What can hang from each mark:
K681: K587 K817
K954: K259 K383 K587
K383: K214 K416 K677
K311: K214 K416 K677 K681 K954
K817: K214 K677 K954
K416: K259 K311 K383 K817
K259: K214 K954
K587: K416
K677: K259 K311

Every row comes from one small tree of marks. The marks that hang from a mark follow it in brackets, in the order of their numbers. Every link used is in the known rows. Which tree was each row made from?
In the rows, zero is written as 128.
Known rows:
K681(K587(K416(K311(K214 K954) K383(K677))) K817): [122 182 111 134 114 126 125  76 137 122 148 135 104 139 129 152 129 142
 123 111 138 236 201 142 117 132 135 136 116 157 111 179 167 131 138  99
  83 111 147 136  77 144 126 111 113 151 178 147 127 135 121 100  98 150
 139 140 146]
K311(K214 K416(K259(K954) K383) K677 K681(K587)): [ 50 122 127 107 104 118 125  70 156 116 157  97 106  93 121 202 152 117
 157  98  80 159 142 141 163  80 106 153 252 119 131 219 125 180 149  82
  64 129 175 156 113 142 123 128  63 130 146 122 114 154 117  93 143 112
 181 113 139]
K677(K259(K954(K383(K416) K587))): [132  89 122 106 139 131 129 136 121 146 122 121 160 125 132 142 151  86
 133 145 133 156  87 132 117 109 124 144 172 146 160  68  88 131 126 140
 141 132 124 146 146 136 132 136 131 132 132 101 145 114 131 142 111 130
 164 142 124]
K587(K416(K259 K311 K817(K214 K954))): [117 140  95 144 137 127 142 118 113 117 130 117 126  97 134 145 141 102
 117  97 149 153 173 125 110 113 147 123 130 170 117 183 136 148  98  94
  99 139 118 135  62 140 121 117 102 187 178 130 126 154 170 117 106 137
 109 136 131]
K416(K311): [136 116  88 115 118 126 128 116 133 120 134 128 112 131 130 141 118 120
 129 123 127 177 124 120 118 136 134 141 135 158 117 159 103 113 123 123
 124 125 118 136 118 118 123 124 126 114 151 132 130 123 130 112  93 133
 146 119 131]
K681(K587(K416) K817(K214 K677)): [148 193 119 170 130 135 140  98 122 119 155 120 105 162 129 146 136 125
 127 128 162 178 200 138 118 124 154 112  83 146 108 187 231 156 139 104
 104 129 152 118  25 142 129 109 109 186 154 138 125 152 126 124 136 142
  95 140 149]
K587(K416(K311(K214 K954) K383(K677(K259)) K817)): [102 124 102 106 123 124 121  84 124 130 129 141 132  81 139 153 140 123
 119 107 142 219 181 131 114 127 130 137 145 167 128 160  89 121  73  93
 138 113 108 150 111 140 125 109 142 155 199 141 126 137 126 111  50 141
 166 142 136]
K817(K214 K954(K259 K383(K677) K587)): [177 158  78 143 132 144 137 182  95 143 130  89 174 117 137 131 151  85
 110 136 164 151 126 123 118  81 146 130 133 119 139  80 135 152 143 102
 126 174 136 129 100 143 124 129 109 165 137  88 133 160 179 123 130 140
  67 104 132]
K383(K214 K677(K311(K416))): [121 140 115 139 126 144 101 135 143 164 121 135 149  90 145 125 119  98
 131 138 149 127 171 127 157 120 117 122 184 148 157  79  82 145  65  99
 168 113 104 145 149 116 130 144 148  89 117  94 117 153 135 131 100 127
 126 133 146]
K259(K214 K954(K383(K677) K587)): [168  93 111  97 131 139 119 188 124 155 115  99 162 112 128 114 135  87
 120 144 148 117  96 113 125  93 147 133 140 143 164  40  81 135 128 165
 124 152 112 143  86 112 120 144 145 189 116 102 142 129 108 141  59 123
 164 134 131]
K817(K677(K259)): [136 111 117 143 130 142 129 125 115 126 133 126 130 140 127 148 145 111
 123 144 128 153 136 132 137 118 131 123 144 130 140 106 127 153 110 112
 159 130 123 136 105 126 132 121 137 138 132 121 127 140 121 139 117 132
 128 131 136]
K681(K587(K416)): [138 174 130 148 135 131 129 116 118  92 140 124 106 146 124 144 132 148
 128 120 117 165 172 141 120 107 123 121  97 159 127 175 174 145 150 123
 105 132 157 113  91 125 131 121  95 152 145 152 133 125 125 129 167 152
 158 142 141]
K681(K587 K817(K214 K677 K954(K383))): [148 194  92 164 119 141 150 113 108 117 157 101 115 195 122 155 132 120
 113 138 157 178 190 142 127 120 158 118  78 111 103 133 216 167 162 101
  99 142 144 123  50 151 128 117  90 170 137 112 131 164 148 111 143 136
  58 115 152]
K587(K416(K817)): [109 137 139 128 144 125 129 118 122 124 123 135 135 105 134 130 141 133
 128 111 136 133 163 128 117 122 135 118 100 153 131 161 148 133  79 125
 133 126 117 127  68 137 127 120 134 178 160 142 129 131 132 131 110 127
 127 157 127]
K383(K677): [145 143 114 138 122 138 113 139 125 140 124 136 144 114 147 125 126 117
 120 135 143 158 151 128 132 127 128 124 143 130 136  97  99 124  96 107
 149 124 123 145 126 121 126 127 145 132 133 118 127 149 133 127 104 136
 135 122 126]
K311(K677): [ 96 124 123 134 124 117 118 111 144 134 126 122 111 121 130 122 134 113
 128 128 108 117 116 132 140 105 117 144 179 113 123 144 134 131 141 105
 125 120 148 134 123 134 130 122 134 132 126 125 131 121 143 107 123 121
 124 143 128]
K954(K259): [130 119 123 126 133 134 124 157 123 126 123 118 149  85 125 146 156 119
 122 115 111 144 104 114 123 103 128 135 157 125 146  99 132 127 146 128
 117 156 144 135 120 133 126 131 111 147 143 128 126 138 143 137 122 130
  95 124 121]
K681(K587 K817(K677)): [133 171 127 153 120 138 138 100 142 116 148 118 107 174 121 148 127 134
 120 130 133 173 175 137 134 125 141 123 109 118 116 150 204 156 150 109
  99 128 143 129  50 139 128 118 106 150 129 132 125 143 120 117 126 136
  98 132 145]
K587(K416(K311(K677 K681) K817(K214))): [100 129 106 120 132 115 132  96 119 123 138 124 113  95 140 154 141 107
 136 110 138 155 157 123 117 121 139 132 121 165 114 211 145 132  72 107
 139 129 120 138  41 133 123 114 131 165 180 140 124 130 142 110  93 122
 139 151 131]
K587(K416(K311 K383)): [126 130  86 122 132 122 118 113 114 123 126 133 115 111 132 141 131 118
 139 113 137 201 162 125  99 138 137 134 103 192 124 194 110 125 104 131
 109 116 118 121 107 133 123 121 126 164 183 152 131 135 126 118  81 149
 142 134 133]
K259(K214 K954(K587(K416(K311 K383)))): [153  80 118  98 136 132 124 158 129 144 122 102 137 110 118 122 132  95
 130 133 148 115  99 116 119  98 152 132 136 172 159 107  89 138 116 162
  88 139 120 142  74 112 119 135 136 183 134 119 137 116 106 144  72 127
 181 150 128]
K817(K954(K383 K587(K416))): [149 152 104 132 137 135 129 162 113 131 123 109 152 150 130 123 139 123
 122 127 134 151 137 140 121 100 131 126  96 138 140 109 133 161 122 127
 113 145 121 115  84 139 127 131 112 168 130 112 139 127 152 118 142 141
 107 128 132]
K677(K259(K954(K587)) K311(K214 K416(K383) K681)): [ 67  79 153  87 130 134 115  94 124 159 143 114 167  95 143 188 150  83
 166 132 129 129  98 138 152 100 105 138 218 147 179 108  76 178  51 131
 139 111 133 164 150 131 136 140 125  88 145 100 120 112  94 143 134 115
 200 147 135]
K259(K214 K954(K383(K416(K311 K817) K677) K587)): [162  83 102  76 132 134 125 176 131 149 115 101 163 101 130 117 130  81
 114 144 136 131  91 111 116 100 149 135 133 158 158  56  66 125 107 147
 129 152  98 152  91 121 117 145 141 188 126  93 149 134 121 135  35 120
 157 131 123]
K954(K259(K214) K383 K587(K416(K817))): [163 118 119  94 146 135 123 195 124 142 103  94 182  51 123 109 174 106
 109 109 109 150 100 103 110  58 129 147 130 158 170  80 132 163 129 152
 126 184 120 118  45 132 119 138 140 205 148 121 133 127 135 132  50 136
 103 148 129]
K587(K416(K259(K954) K311 K383(K214 K677) K817)): [103 114  79 130 136 130 123 123 131 139 112 117 136  67 135 149 135  78
 124  97 157 176 187 116 107 123 145 134 174 182 141 149  83 139  93 104
  94 125  94 147  84 140 117 127 107 185 182 127 125 167 163 119  40 137
 133 133 134]
K383(K214 K416 K677(K259)): [136 125 106 119 125 134 108 127 130 158 116 151 148  89 140 112 134  92
 111 152 119 182 158 139 132 137 116 127 177 161 153  58  52 125  78  65
 177 116  93 158 203 135 131 143 152  74 117  83 138 161 173 129 100 133
 132 138 126]
K587(K416(K383(K214))): [118 138 109 135 138 125 115 124 117 136 118 133 123 102 125 124 137 120
 137 117 141 158 178 131 112 134 132 126 116 172 136 159 122 144 109 127
 113 117 113 114 121 137 126 128 127 156 158 142 128 140 137 126 105 141
 125 144 137]
K817(K677(K259) K954(K587)): [150 119 113 151 131 150 136 142 117 127 136 104 145 174 124 143 145 110
 114 147 136 144 129 147 147  91 133 121 142 118 149  91 126 181 103  93
 133 141 123 139  76 131 132 122 120 135 113  97 128 133 146 134 150 137
 116 130 134]
K681(K587 K817(K214 K677(K311(K954(K383))))): [137 186 123 157 123 137 142  97 129 124 154 110 113 157 131 157 124 112
 121 138 160 159 181 132 129 125 142 121 105 121 111 141 216 155 154 108
 125 131 148 123  66 149 133 117 105 160 141 119 124 146 116 121 118 138
  86 124 157]

Which tree is each row?
[ 54 110 131  87  99 112 116  66 151 137 153 120 115  96 127 178 151 135
 162 112  83 161 129 139 165 103 107 154 211 114 124 218 114 160  94  90
 115 116 152 151 128 139 125 125 121 106 144 123 112 140 104  89 124 101
 163 124 133] : K311(K214 K416(K383) K677 K681)
[135 135 166 114 125 128 122 121 164 136 130 127 154  57 131 138 155 158
 119 108 121 171 115 134 136  88 105 136 203 118 149 124 140 122 159  85
 127 140 154 136 105 134 132 110 122 148 151 131 122 104 108 126 118 136
 176 137 131] : K311(K214 K954(K259 K587(K416)))
[112 118 104  92 118 113 122  98 146 127 131 139 119 107 138 125 121 122
 121 131  88 182 112 134 115 136 118 136 148 158 114 170  93 112 119  74
 135 114 124 143 162 142 126 124 122 116 145 116 148 136 153 102 110 127
 140 122 114] : K383(K416(K311(K214 K677)))
[125 146 155  90 105 126 140 104 155 103 168 117 114  93 106 214 168 153
 145 111  90 208 133 123 152 109 124 155 146 132 128 149 165 121 134 149
 113 172 165 143  77 146 125 143 102 160 152 111 109 123  52 121  89 117
 128 122 155] : K311(K416 K681(K587 K817) K954(K259(K214) K383))
[160 142 104 119 133 141 108 167 155 171 107 110 179  92 146 101 126  90
 129 138 149 146 137 120 136  95 110 143 177 148 168  74  94 161 106 120
 169 138  98 121 109 123 126 147 150 116 109  91 126 132 130 120  65 137
 133 125 146] : K954(K383(K214 K677(K311(K416))) K587)
[111 121 131 130 127 142 118 112 116 136 133 126 144 113 139 160 142 112
 123 143 127 150 138 137 144 112 114 121 163 124 146  76 122 166 105 105
 186 121 121 137 126 133 139 122 133 140 145 117 128 130 103 137 112 133
 139 129 146] : K817(K677(K259 K311(K214 K954(K383))))
[100 132  86 122 135 124 123 125 117 125 121 122 126 100 130 144 149 111
 119 106 122 173 159 124 119 105 138 137 129 160 127 151 128 140  93 106
 123 135 114 134  60 138 124 122 119 176 176 131 135 138 167 107  84 127
 102 151 134] : K587(K416(K311(K677) K817(K954(K259 K383(K214)))))
[131 122 103 127 128 131 127 131 117 131 130 108 128 145 121 123 140 112
 116 127 124 147 128 143 133  88 132 138 137 149 140 125 105 167 104 108
  92 134 130 136 101 133 126 126 128 135 137 112 133 118 156 113 132 141
 132 148 130] : K817(K954(K587(K416(K311(K677(K259(K214))) K383))))
[ 96 122 136 104 132 134 114 104 141 159 116 145 159  59 145 127 127  82
 103 147 128 143 162 136 144 131 107 125 194 148 160  38  54 130  42  59
 201 112  82 169 198 147 136 142 153  72 129  71 132 149 161 134  72 124
 129 150 133] : K383(K214 K416(K817) K677(K259 K311(K954)))
[ 77 126 142 112 124 131 127  70 109 138 157 121 131 121 133 192 148  88
 157 131 127 152 142 138 147 114 113 143 166 155 148 140 124 177  56 133
 136 118 144 151 152 143 136 140 126  76 151 106 111 125 101 132 137 127
 139 150 147] : K677(K259 K311(K416(K383) K681(K587 K817(K214))))
[117 115 103 118 112 116 126  89 161 117 139 129  91 114 128 151 121 120
 125 124 116 179 117 126 133 125 121 156 186 140 109 164 108  96 148 102
 131 122 141 144 124 129 128 116 131 121 157 127 128 104 117  99  79 131
 160 128 138] : K416(K311(K677 K954))
[139 143 106 125 132 121 120 118 126 117 131 142 114 106 135 147 136 137
 136 117 133 204 153 128 105 136 130 132 105 184 121 173 126 109 115 131
 137 125 128 120  89 130 127 120 129 180 180 147 134 115 108 120  90 145
 155 136 139] : K587(K416(K311(K954(K383))))
[108 116 143 101 105 126 130  77 161 126 158 134 114  87 116 203 144 130
 156 127 127 192 155 135 163 138 114 150 196 139 137 159  84 112  82 114
 144 133 132 156 156 141 128 140 129  93 143  98  98 130  67 124  83 118
 174 117 152] : K311(K416(K383(K214 K677(K259))) K681 K954)
[117 104  87 104 111 114 129  84 174 128 132 113 100 106 121 144 115 101
 125 122 125 193 119 121 123 120 119 172 202 148 119 181  86 113 156 100
 100 121 133 139 145 142 124 117 128 112 162 122 124 109 119  91  38 143
 161 117 141] : K416(K311(K677 K954(K587)) K383)
[154  79 137 102 134 135 128 166 135 145 123  99 143 119 117 114 131  99
 124 139 144  79  80 118 134  95 148 129 149 143 161  75  98 139 128 161
  97 144 125 145  84 109 122 139 136 165 107 108 136 113 108 149  93 118
 174 147 126] : K259(K214 K954(K587))
[119 109  91 113 107 122 134  94 172 131 126 107 126  64 122 148 123 104
 111  93 124 200 138 122 118 113 115 161 240 150 127 167  75 144 181  78
  70 129 124 143 159 144 118 118  91 119 168 123 115 139 135  93  48 150
 167  93 138] : K416(K259 K311(K214 K954(K587)) K383)
[141 110 137 117 142 132 131 130 145 142 118 109 152 102 125 109 143 108
 120 123 140 132 133 126 124  90 128 135 142 158 157 143 122 168  88 119
 120 137 110 127  66 131 124 122 151 151 134 122 122 119 125 133  76 139
 153 158 131] : K954(K587(K416(K383 K817(K677(K259(K214))))))
[125 130 102 133 127 118 118 126 135 120 122 128 103  72 128 138 148 116
 120 102 108 182 149 123 116 104 127 143 161 188 125 166 114 136 137 118
 105 136 139 129  89 132 122 124 120 200 175 139 130 128 124 108  74 145
 146 145 139] : K587(K416(K259(K214) K311(K677 K954(K383))))
[108 122 117 134 139 130 131 128 119 123 115 113 131  74 120 132 149 104
 111 100 129 135 181 119 115 104 143 122 128 163 137 156 124 173  95 116
  98 139 105 129  73 145 119 124 117 211 166 136 120 168 139 128  63 136
 104 142 134] : K587(K416(K259(K214) K383 K817(K677)))
[163 130 107 101 138 126 125 161 161 155 105 113 166 101 129  91 127 103
 120 140 119 151 116 124 114 113 114 143 146 153 152  98 107 147 146 115
 152 143  92 111 131 140 125 147 131 117 102  92 142 127 151 117  81 133
 123 122 132] : K954(K383(K214 K416) K587)
[111 105 126 114 126 142 102 138  91 156 128 127 155  97 149 158 142  81
 132 145 140 127 129 129 146 114 126 123 169 146 168  40  64 153  42 132
 167 123 119 170 130 114 131 142 151 117 141 104 127 136 118 146 107 126
 168 148 130] : K383(K677(K259(K214 K954) K311(K681)))
[103 100 122  91 121 112 142  98 167 113 126 121 112  66 123 133 128  99
  97 114  81 147 117 120 122 114 123 144 179 157 117 151  87 115 121  73
 116 138 115 158 145 153 120 131 115 148 145 100 136 143 153 105  54 124
 122 130 119] : K383(K416(K259(K214) K311(K677 K954) K817))
[102 129  90 123 123 120 117 110 117 126 127 125 120  74 134 159 144 116
 140  90 119 201 172 128 106 130 129 135 149 185 128 201 105 162 110 107
  88 123 120 131  97 136 119 122  97 164 188 152 122 151 140 107  96 144
 153 122 130] : K587(K416(K259 K311(K214 K681) K383))
[163 109 131 110 142 134 118 174 136 141 112  99 161  56 117 108 165 107
 117 110 113 141 100 111 116  67 128 143 154 166 173 119 122 160 125 138
  89 165 137 125  76 127 120 132 137 171 144 128 123 124 131 140  81 146
 125 153 124] : K954(K259(K214) K587(K416(K383)))
[136  89  70 114 121 130 129 158 124 127 120 101 124  89 122 148 134  79
 117 109 122 157 111 106 112 111 147 145 180 171 133 103  73 139 162 141
  81 152 116 146 107 119 114 140  97 183 153 117 136 148 137 119  55 130
 140 109 133] : K416(K259(K214 K954(K383)) K311)
